What can hang from each mark
k506: k373
k946: k843
k904: k903
k781: k916
k834: k242 k506
k33: k843 k916
k242: k572 k834
k843: k903 k946
k572: k33 k143
k916: k373
k986: k373
k857: k373
k903: k843 k916
k373: k506 k843 k904 k986

Every row comes from one small tree of marks. The marks that hang from a mark follow it in brackets, in the order of their numbers. Every link used is in the known rows. Which tree was each row made from?
Known rows
k916{k373{k506 k843 k904{k903}}}: [ 26  -5   8  34  17  -7   9  -8   2  20  11  30   1 -17 -12   7  45  -8
  -7 -17 -21  -4   5  11  37  -8 -46  -6  16 -14  20 -20  15  21  11   1
  -5  -1  28  -8  28]
k242{k572{k143} k834}: [-34  27 -31   0  -8  26  13  -7  16  10 -34 -21  49  19 -14  31 -36  15
  26  36  16  -8 -23  30 -31  12  39  15 -32  11   8   2 -27 -30 -11 -17
 -17 -14 -15 -24 -58]
k373{k506 k843}: [  0  -8  28  24   6   2 -13  -2 -12  18  -2 -12  -9  -2  10 -28  -2   4
  -1 -12  -2 -12  -9  -8  -9  26  11   0  13 -10  14  14  -2   1  -9  10
  18 -16   6   4  17]
k946{k843{k903{k916}}}: [-22 -17 -23 -14  -2  17  -6  12   3  -6 -14 -43  -8  -5  -3 -13 -43  -5
 -22   4  27   7  16 -27 -11   1  25   5 -14   7 -23  53  -4 -37  13  11
   5  24 -24  16 -11]
k986{k373{k506 k843 k904}}: [  3  -4  20  12  -3   4  10 -15   3  -1  27  27   7  -2 -12  -5  33   5
   2 -10 -27  -6   5  -8   9   3 -23  10  35  -3  28  -5  -7  24  16   4
  -8 -11  25  -1   9]
k781{k916}: [-13  -4   6  12   3   2 -10  20 -17   5 -26  -9   2  21 -18 -21 -19   0
   6  -4   0  12 -19 -19 -28   3  29   9   6 -21 -14  13   1 -12 -13  -5
   7  -4 -23   6   4]
k857{k373{k506 k843}}: [ -4   2  17  16   6   0  11 -12  -2  10   2  -3  -9  -1   5 -22  -4   5
  11 -16 -18  -4  -2 -10   7  18   1  -3   5  -4  19   3  -5  23  -7   3
   2 -25  16   3  12]
k916{k373{k506 k843}}: [  7  -9  29  27  13   2   6   4 -12  18  12  -5  -2  -9 -11  -5  13   3
 -24 -13  -8 -23   8  -8   9  20 -16  -9   5 -23  12  11  11   0  -4   2
   4 -19  11  -1  28]
k572{k33{k916{k373{k843}}} k143}: [  5  15 -27  -8  41 -52   5  32   4 -18 -22   2 -16   4   2  30  19   9
 -16 -19  13  -9 -24  20  -3 -21  22  -5 -27 -19  19   4  17 -28 -25 -19
  -4 -12 -15   4 -15]
k373{k506 k904{k903} k986}: [  7   1  13  23 -18  20 -10 -33  15  -4  18  33   0 -13   4 -11  26 -12
  21  15 -19  24   4  17  14  -2 -27  -1  34   1  -6 -18 -19  42   6  -3
 -11   8  28   2  18]
k781{k916{k373}}: [ -4  -3   7  16  11   0   9  26 -15  10 -15   0   9  15 -36   2  -5   0
 -13  -3  -6   2  -4 -19 -10  -4   5   0  -1 -34 -16  11  14 -15  -6 -13
  -4  -6 -20   2  14]
k572{k33}: [ -2  -1  -3   0   2   9 -19   2  -5   5 -10 -11 -11  28  15 -19 -21   5
   6  12  23   9 -26  10 -33   1  38   0 -12 -10  -9  12 -23 -26 -38  -4
   6 -16 -28  -7 -16]
k834{k242}: [-13   9   3  12 -17  12   8  -7  -8  23 -28 -19  16  -6 -15  -7 -24  10
  19  14  12  -1 -14   1 -26  17  26   3   4  -3  -2  -3 -23 -10 -20   8
  15 -17 -23 -25 -26]
k781{k916{k373{k506 k843 k904}}}: [  4 -13  17  30  14  -1  11  18   0   2  10  25   7  -5 -20  13  36  -7
 -28 -20 -25  -8  10 -22  27 -10 -35   2  12 -31  13   5  18  24  31  -7
 -21  -1  25  18  38]
k572{k33{k843{k946}} k143}: [ -8   7 -40 -31 -11  -4  -6  -4  12 -16  -7 -44 -22  30  30  -4 -35   7
  -1  25  62  -7 -21  23 -44  32  57  -6 -41  22  -5  13 -33 -28 -16 -23
  12 -15 -39   6 -45]
k903{k843 k916{k373{k904}}}: [  4   5   6 -16   1   0  12  -3  10   0  14   0   3 -16 -32  -1  14   2
 -45   8   2  -4  12 -41  14 -32 -27  -3  -4  -3 -22  -9  -2 -22  18   4
 -32   0 -12 -18  19]
k506{k373{k904}}: [ 12  -5  28  -9  -5  11 -15  -6  -3   5   3  19  13   1  -1   8  10  -2
  32   7   1  22 -27  20  -6  -7  17   5  17  -1 -10 -12 -18  12 -23  12
  -1  -5   6 -14 -11]
k572{k33 k143}: [ -6  15 -21 -11   6   2 -12  -2  11 -16  -5 -18  -5  33  14   1 -20  10
  17  11  31   6 -35  25 -34  -4  44  -4 -22   0   1  13 -32 -31 -27 -15
   5 -17 -25  -8 -34]
k857{k373{k843}}: [ -2  10   0   1  14 -21   9   6   1  15  -5   1   0   5   1 -12  -3   2
  19 -20 -10  -2 -18  -9   0   1   9  -2   4   0   5 -11   5   4 -17   4
  13 -20   1 -19  -7]
k986{k373{k506}}: [-11   1  29  12 -15  24   9 -23 -14  -2  10   0   1  10 -20 -28  -9  16
   9  13 -17   0  11  -7 -19  22   6   9  23 -11  12  16 -27   3 -14  -7
  -5 -21  -2   7   1]
k506{k373}: [ 10  -2  31  -6   2  10 -18  -2 -21   8 -10  -2   5  11   1  -7 -12   1
  33   7   4  14 -28  18 -23   8  30   1   0  -6  -9   1 -12 -10 -39  11
  18 -12  -5 -12 -11]
k373{k843 k904{k903}}: [ 26   2 -13  16  19 -26 -12   2   3  25  -7  27   5  -1   6  -4  31  -9
  24 -24  -4   8 -27  14  10 -16 -13   4  23   0   9 -32  13   4  -3   9
  17   4   7 -28   4]
k986{k373}: [ -6   7  12  -4  -4   4   4  -5 -11   6   5   2   8  16 -28 -16  -7  12
  15   9  -6   4  -5  -7 -24   9  15   8  20  -7  -3   2 -14 -13 -21  -5
   4 -15 -18 -17 -15]
k242{k572{k33} k834{k506}}: [-11   3 -40  -2 -30  41  11  -7  15  22 -51   3  40  24   8  30 -34  20
  28  47   3 -10 -13  29 -40  -9  39  16 -41  -1  21  -8 -31 -25 -37 -10
 -30 -15 -31 -23 -64]
k242{k572}: [-19  14   0   9  -5  15   1   2  -4  15 -26  -8  20   7 -13  -8 -26   4
  15  19  15   0 -24   8 -23  22  30   7  -7  -9 -10   9 -22 -21 -22   2
   2 -20  -7 -31 -19]
k843{k903{k916{k373{k904}}} k946}: [-14  -8 -10 -26 -11  20   8  15  10 -26  24 -11   3  -4  -8  33  -7  -2
 -37  -1  10  -8  37 -14  27 -10 -21  -3 -12  16 -26  10   8  -5  35  -2
 -20  21  -8  10   0]
k843{k903 k946}: [-20  -5  -3 -11 -21   9  -8   8  -4  -5   0 -50  -4   6  26  -6 -38   7
  -2   1  32  -7   7   0 -22  27  30   3 -13  23 -15  14   0  -7  -8   3
  25   8 -15  19 -11]
k781{k916{k373{k506}}}: [-11  -8  27  31   1  20  13   9 -16   3  -6  -3   0   8 -31 -12  -2   4
 -22   2 -16   0  12 -21  -1  10  -3   1  -1 -37  -5  26   2   1   0 -14
 -14 -11  -4  25  30]
k506{k373{k843 k904}}: [ 26  -8  21  -5  12 -11 -17   7  -5   8   4  28  13  -2  10  14  26  -7
  27 -15  -7  10 -30  17   7 -11   2   2  16  -2   9 -20   4  11  -9  16
  11  -2  21 -17  -3]
k33{k843 k916}: [-20 -11   0   7   1 -27  -4  11  -7  11 -53 -12 -27 -19  -7 -26 -14   5
  -1  13  30  19 -23 -12 -35  36  59   0   0 -10 -28  10  -5 -12 -49 -16
  22  -7 -45  -1 -11]
k904{k903}: [  9   6  -4  15   8  -5 -16  -5 -13  24 -24   1  -3  10  -5 -27 -10   0
  30   1   7  16 -24  15 -19   5  18   1   8  -5  -9  -9  -4 -18 -33   2
  22  -4 -20 -21  -5]
k986{k373{k506 k843{k946}}}: [  0   4  20  -7 -11   0  -1  -9 -21  -2  20 -19  -6  11   6 -18  -5   8
  -8 -10 -13 -30  18  -7  -8  29  -6  12  16  11  38  10   2   6  12   5
   3 -17  15  20   3]
k506{k373{k843 k904{k903} k986}}: [ 45   5   3  -3  14 -21 -19 -11   1  -2  14  56  11  -8  14  20  47 -21
  45 -10 -26  23 -19  38  27 -32 -35  -3  26   4  12 -45  15  31   4  15
   8  19  40 -15   5]
k946{k843{k903}}: [-21 -13 -13   1  -9   6  -2   6  11  13 -12 -52   1 -13   6 -15 -34  -1
  -7   7  39   7   6 -13 -26  13  35   6 -10   5 -18  36  -4 -18  -8   9
  22  15 -15  13 -12]
k572{k143}: [-11  15  -2  -4  -1   1  -7  -1   7  -3  -5 -23  10  12  -7  -2 -20  10
  22   2  20   0 -29  12 -31  12  40  -2   0   2  -9   5 -19 -22 -21 -10
  14 -17 -21 -18 -20]

Write each row's tree
[ -1  16   6 -39 -17  -3   2  -5  -4 -20  32 -31  -6  -8  -8  -6 -12  -7
 -55  17   6 -26  37 -35   7 -13 -30 -10 -15  13 -21  -1   8 -21  30   4
 -29   6  -6   6  23]
k903{k843{k946} k916{k373{k986}}}
[  9   3  -1 -21  15 -10 -11  30 -20   0   9 -19  -6   8  -8  13 -10  -6
 -41 -20   2 -36  14 -21  16   0 -14  -6  -6   2  -4  13  27 -32  20   6
  -7  -3  -9  -5   8]
k903{k916{k373{k843{k946}}}}
[  0   0  -5 -11 -31  41   9 -12  -2  24 -50  11  58   8  -8  39 -27  13
  55  47 -17  -3 -14  35 -27  -1  31  17 -28   2  23 -19 -18 -13 -40   5
 -20 -11  -8 -27 -58]
k242{k572 k834{k506{k373}}}
[ 18  20 -13 -24   2 -17   4  -4 -17   3  -5 -30 -17   0 -17 -18 -14  -2
 -34   4   8 -19  24 -20   7 -20 -25  -4 -22  13  -5  -8  18 -44  16   7
 -13   5 -19  -2  14]
k904{k903{k843{k946} k916{k373}}}
[  4   2   8   6  21 -46  -1  29  -4  -2  -6  17  -5 -30  -8  18  31  -7
 -20 -16 -14  -6   2  -6  14  -7  -9  -6  15 -23  -7  -9  34   8 -14  -6
   0   5   6  -2  22]
k33{k916{k373{k843 k986}}}
[  9   1   5   2  -4 -14 -13   2  20   3  27  26  12 -11  14  10  30 -13
   3 -12  -8   3 -12  -3  11 -10 -19  -5  31   2  -6 -23   4  26  11  10
   0   7  21 -19  10]
k373{k843 k904 k986}
[-11  -7 -17 -26   9  -5 -14  24 -11 -17   1 -30 -16   9  21   0 -30   1
 -21 -23  14 -19  17 -18   4   3   6  -1 -16  25  -4  23  21 -25  28  13
  18  19 -10  18  -5]
k373{k843{k903{k916} k946}}
[ 19  18  -9  -7  -5 -23  19 -32   9  12   7  20   6  -6 -25 -25  26   8
  15  11 -12  12   0  -7  -4 -33 -25  12  16   9  14 -41  -6  -3   0   3
  -5   3  -2 -18  -2]
k986{k373{k904{k903{k843}}}}
[ 24   1  24 -10  10 -14 -22   0 -14  -2  15  22   7  -1  17   6  12 -10
  28  -6 -16   4 -18  20  -1  -6  -5  -8  12  -3   5 -13  11  11 -11  14
  17   3  25  -8   5]
k506{k373{k843 k986}}
[-20  13 -29   2  -5  37   1  -3   3  15 -36 -11  27  32   9  14 -35  13
  13  43  20  -1 -18  29 -37   2  39  19 -43   0  11   9 -33 -32 -27 -11
 -23 -13 -22 -14 -51]
k242{k572{k33} k834}
[-18  -2   1  -3  -6   5  18  -8   3 -13  14 -33 -14  -3  36 -10 -22   8
  -2 -21  -2 -17  26  -7  15  27  -1   0 -17  27  22   7   7  31  18   4
  12  -1  26  38   7]
k857{k373{k506 k843{k903 k946}}}
[ 34   8   1 -25  11  -7  -9 -25  -7  -6 -11  25  -6  -5 -12 -16  16  -6
  18   9 -12  27 -12   5  12 -48 -17   5  -4  12   3 -25  -2 -19   7  20
 -13  13   1 -10   4]
k506{k373{k904{k903{k843 k916}}}}
[ 23  19  -6 -10 -12 -24  10 -12   8  16  12 -21   3 -14  -3  -5  18  -5
 -22   3  14 -13  13  -2  11 -18 -30   2  -8  16   1 -42  12  -3   9   7
 -13   6   4  -8  14]
k916{k373{k904{k903{k843{k946}}}}}
[ -9 -20   7  33  20   1  23  23 -10  -4   2  -2  -6  -4 -10   5   5   7
 -29 -25 -17  -7  26 -23  19   1 -25  -4 -17 -27  14  26  34   9  27  -7
  11  13  14  42  33]
k781{k916{k373{k506 k843{k903}}}}
[ 13   6  -3  24  12  -8  16 -24  12  11   2  35  -6  -7   3 -11  32  -4
  29 -20 -31  11  -5   8  31 -10 -29   2  18   2  27 -29  -2  43   9   2
  -7  -8  33  -6  13]
k857{k373{k506 k843 k904{k903}}}
[  4  -6  21  26  11  -3   8  13 -10  -8  19  19  -1  -3 -15   5  23  -8
 -29 -13 -34 -11  21 -18  20  -3 -38  -7   8 -31   9   9  24  23  30 -11
 -12   5  29  28  45]
k781{k916{k373{k506 k843 k986}}}
[ -1  12   3  15 -18  17  17 -42  25 -13  22  41   2 -12  -1  -9  26 -12
  35  11 -37  30  11  15  31 -10 -34  -2  25   6   3 -30 -20  65   7 -10
 -24   1  37   1  14]
k857{k373{k506 k904{k903} k986}}
[ 23  -2 -21   0  25 -16 -19   8  -1   7 -11  37  -4   3  -8  -2  21 -11
  10 -25 -17   8 -15  -2  23 -30 -22   2  21   4   2 -12  13 -14  18  13
   1  11  -2 -23   4]
k373{k843 k904{k903{k916}}}
[-18   7  20   7 -29  28  18 -33  28 -18  35  27   7 -13   2  -6  18  -6
  14  16 -28  21  11  -6  20   1 -18  -2  26   4  -7 -13 -31  66  11  -7
 -30  -9  33   6  13]
k857{k373{k506 k904 k986}}
[ -1  -6   8  -6   4  18   3  11   6  -4  11  22  10  -3 -37  18  13  -5
 -27   5  -5   4   4 -19  17 -18 -19  -3  12 -13 -30   7  -5 -13  11  -3
 -29  -1 -15 -24   5]
k903{k916{k373{k904}}}
[-21 -22  -1   4  -1  35  16   2   1  -9   4 -38 -12 -19 -21  -2 -27  -1
 -48   9  11  -3  50 -28  14   7 -10  -3 -19  -7 -11  62   0 -21  27   3
 -17  15  -5  34  15]
k946{k843{k903{k916{k373{k506}}}}}
[ 16  -8  12 -11  10 -10 -10   2  -5 -13  20  15   4  -8  28  16   8  -3
  25  -7  -8  13   1  20   9  -8  -9  -9  -6   6   3  -6  20  17   3  11
  30  23  29  12  -2]
k506{k373{k843{k903} k986}}
[  1  -6  16  14   6  -5   3  25 -23  -2   2 -23  -6   9  -2   0   1  -4
 -37 -22 -11 -31  22 -20  10  14 -15   3  -7 -13  20  19  26   4  28  -2
  -6  -6  15  38  33]
k781{k916{k373{k506 k843{k946}}}}
[-20  -3 -53 -29 -10   0   8  -2  23 -29  -2 -51 -27  22  41   7 -43  13
  -5  21  68  -2  -3  24 -36  29  50 -12 -58  34  -9  22 -26 -21   0 -27
  25   7 -34  26 -47]
k572{k33{k843{k903 k946}} k143}
[ 11  -7  -2  16  21 -21   7  36   1   9   1  26  16   2 -26  23  35  -9
 -21 -26 -17  -4  -6 -21  21 -25 -25   2  10 -29  -1 -13  30   6  22  -4
 -11   3   8  -4  21]
k781{k916{k373{k843 k904}}}
[  8   3  10  18 -10  18  11 -32   1   2  11  37   2   2 -25 -16  25   4
  24   8 -30  18   9  12   6  -6 -24  10  35  -5  19 -13 -22  24   3  -5
 -13  -5  13  -1   3]
k986{k373{k506 k904{k903}}}
[ 21  -1   6  24   1  -4 -11 -21  13   2  21  43  -2 -16  14  -7  39 -13
  16  -9 -26   8   2  15  28 -11 -42  -3  32   2  16 -24   2  45  21   6
  -1  12  41   0  29]
k373{k506 k843 k904{k903} k986}
[ 25   9 -20 -14  25 -21 -10  21 -24   6  -3  -5 -12  11 -12   8  -1 -10
 -20 -22  -7 -26  11   1  26 -12 -31  -5  -7   4   4  -2  34 -31  22   5
  -1   5  -8  -9   9]
k904{k903{k916{k373{k843{k946}}}}}
[  0  -4  -5  -6   7 -16   8  27  -6   7  16 -36   2  -2  14  21  -8   1
 -27 -20  18 -29  22  -3  11  13 -10  -7 -22  12   0   3  36  -9  12   3
  24  10   6  11   7]
k916{k373{k843{k903 k946}}}
[-11 -13  14  17  -6   9  -1 -11   9 -12  25  -2  -7 -17  29  -8   1   3
  -6  -6  -8  -1  22  -4   8  15 -18 -10   3   1   5  14   8  28  17   4
  21  15  29  27  24]
k373{k506 k843{k903} k986}
[-20   9  24   7 -22  24  12 -30   8 -12  21   8  -2  -4   3 -22  -6   0
  18  18 -23  14  11  -7   2  16  -5  -4  14  -3  -6  -1 -26  44  -8  -8
 -16 -15  20   9  13]
k857{k373{k506 k986}}
[-23  -7 -10 -27 -11  20 -12  12 -10 -22  -1 -38 -13  12  11  -5 -46   3
 -15   0  22  -4  19 -17  -9  10  18   1 -15  25 -23  30   1 -25  12   8
   9  14 -23  18  -9]
k843{k903{k916} k946}
[-31 -17 -19 -11 -12 -24   4  16  -1  -9 -42 -45 -35 -19  21 -13 -30   7
 -14   8  48   8   6  -8 -28  45  55   2 -24  19 -25  18   6  -2 -25 -14
  33  17 -38  29 -15]
k33{k843{k903 k946} k916}
[ -7  -7 -18 -16   1 -24   3  22  -7  -7 -34 -25 -39  -1  11   2 -11   4
 -37  20  45  -2  -1   6 -24  24  42  -4 -36  -4 -15  13  -3 -17 -35 -26
  -5  -9 -43  19 -15]
k572{k33{k843{k946} k916{k373}}}
[ 10  -7  27  20  -2   7   7  -8  18   0  46  29  11 -24  -5  20  47 -12
 -26  -5 -24 -10  18  -5  38  -2 -54 -10  26 -15   4 -12   7  44  26  -2
 -21   0  43   0  34]
k916{k373{k506 k843 k904 k986}}
[ 17 -11   8 -12   3  -5  -5   0  15 -18  35  38  14 -16  28  34  31 -11
  24 -10 -12  20   2  21  25 -21 -25  -4   7  11  -1 -21  12  38  18  11
  17  30  42   8   1]
k506{k373{k843{k903} k904 k986}}
[-11 -16  15  23   3   7   1  -1  -4   5   3 -18 -11 -10  23 -15  -9  13
  -4 -17   5  -5   9  -8  -2  24   5  -3  -5   0  11  21   8   7   4   8
  32   3  10  23  15]
k373{k506 k843{k903}}
[ 31   9 -14   0  11 -29   0  12   0  19  12   7   7  -2   2  20  33 -15
  -9 -26  -2 -20   1  15  28 -11 -37  -2   8   6  11 -37  31   6  15   7
   0   5  16 -18  10]
k916{k373{k843{k946} k904{k903}}}
[-19  -7  -4 -10 -14 -28 -10  15 -11   3 -47 -41 -30 -13  10 -22 -27   1
 -13  12  42   2 -13  -9 -37  47  60   4  -6  10 -24  11  -4 -10 -36 -12
  19  -4 -43  12 -12]
k33{k843{k946} k916}
[  2  -4  24  17  -5   3 -14 -11  -1   4  21   5  -7 -11  17 -19   8  -5
  -3  -5 -13  -8   3  -3   1  19  -9  -8  21  -5   9   7   0  22   5   7
   9  -5  24   8  26]
k373{k506 k843 k986}
[-14  19 -60 -16 -25  35  18 -12  30   1 -46  -5  47  32   6  45 -35  25
  38  47   8 -12 -21  43 -41 -14  43  12 -51   7  29  -8 -41 -30 -25 -20
 -32 -17 -29 -22 -81]
k242{k572{k33 k143} k834{k506}}
[  8   1  11  11   5  25   2 -18  -9 -12  15  28 -12  -4 -30  -5  10 -10
 -12  16 -31   9  31   2  30 -11 -46 -14  11 -13 -10  13   0   2  19  -9
 -24   7   8   6  31]
k904{k903{k916{k373{k506 k986}}}}
[ -8  13   4 -36 -16  -1 -14  -3 -12  -6  -4 -53 -15   6   6 -35 -37   5
 -35   5  23 -22   9 -36 -22  -2  17   6 -15  25 -11   9  -4 -40  10  15
  -7  -3 -27   5   3]
k903{k843{k946} k916}
[  0   7  -4   0   9 -17  11   2  19   9   9  22   9  -4   2   5  21  -3
  16 -22 -13   6 -19  -9  18 -12  -5   3  16   3   5 -27   1  25  -1   5
  -3 -12  15 -25  -4]
k857{k373{k843 k904}}
[ 22  -9  22 -18 -34  13  -9 -15  -2  -3   1  25  22  -6   7  15  -1   0
  46  24 -25  12 -10  20 -17  -8  12  -6  14  -7  -5 -23  -9  19 -35   8
   2  -1   2 -14 -17]
k834{k506{k373{k986}}}
[ 11   6  -6   8 -10   0 -12 -16  17   4  10  34   9  -7   1  -1  26 -16
  27  10 -10  26 -10  20   6 -16 -18  -2  30   4 -18 -34  -8  28  -3  -1
  -1  13  10 -21   4]
k373{k904{k903} k986}
[ -5  -4 -13 -16 -20 -11  -8   6  24 -19  40  -6   6 -14  44  23  10 -11
  -8 -13   9  -9  20  -1  19   1 -20  -1   7  32  -6 -18  16  35  35   9
  13  29  31  15   3]
k373{k843{k903 k946} k904 k986}
[ -5 -17 -17  -9  15   0  -4  18  13 -13   7  18  -2  -6   5  13   6   0
 -12 -24  -2   6   4 -18  21 -22 -12   0   1  10 -11   9  12  -8  30  12
   8  22   0  -2   1]
k373{k843{k903{k916}} k904}
[-24 -19 -23 -27 -14  18  -1   7  -2 -16 -12 -38 -27   4  11 -13 -48   3
 -23  16  43   0  20 -21 -13  34  30  -7 -28  28 -34  32  -5 -25  14  -6
  20  18 -42  19 -17]
k33{k843{k903{k916} k946}}
[ -9  16 -21  -7  23 -26   8  21   7 -25 -24  -4 -12   8  -7  25   4  12
  -8   4  22   5 -21  25 -15 -16  35  -5 -25 -20   1  11  -7 -27 -39 -29
 -14 -12 -26   3 -20]
k572{k33{k916{k373}} k143}
[ 43  -2   3   2  26 -23 -18  -1 -10  15  -8  42   6  -1   6   9  36 -12
  47 -20 -15  17 -31  37  20 -25 -16   2  17   2  21 -36  14  10  -9  16
  17   8  24 -20  -4]
k506{k373{k843 k904{k903}}}
[ -9 -14 -14  -6  21  -2  -7  19  -6  -6  -4  -4 -12   3   5  -2 -17   7
 -12 -21   2   0   5 -19   6  -8   3  -5 -11   4  -8  25  18 -29  17  11
  23  16 -16   3  -1]
k373{k843{k903{k916}}}
[  6  -1   0   1   0  27   8 -27  -5 -15   7  50  -7   8 -37 -14  19   1
  12   8 -39  18  18  -4  20 -22 -33  10  33  -1  11   4 -21   7  25  -5
 -27   3   3   0   3]
k986{k373{k506 k904{k903{k916}}}}
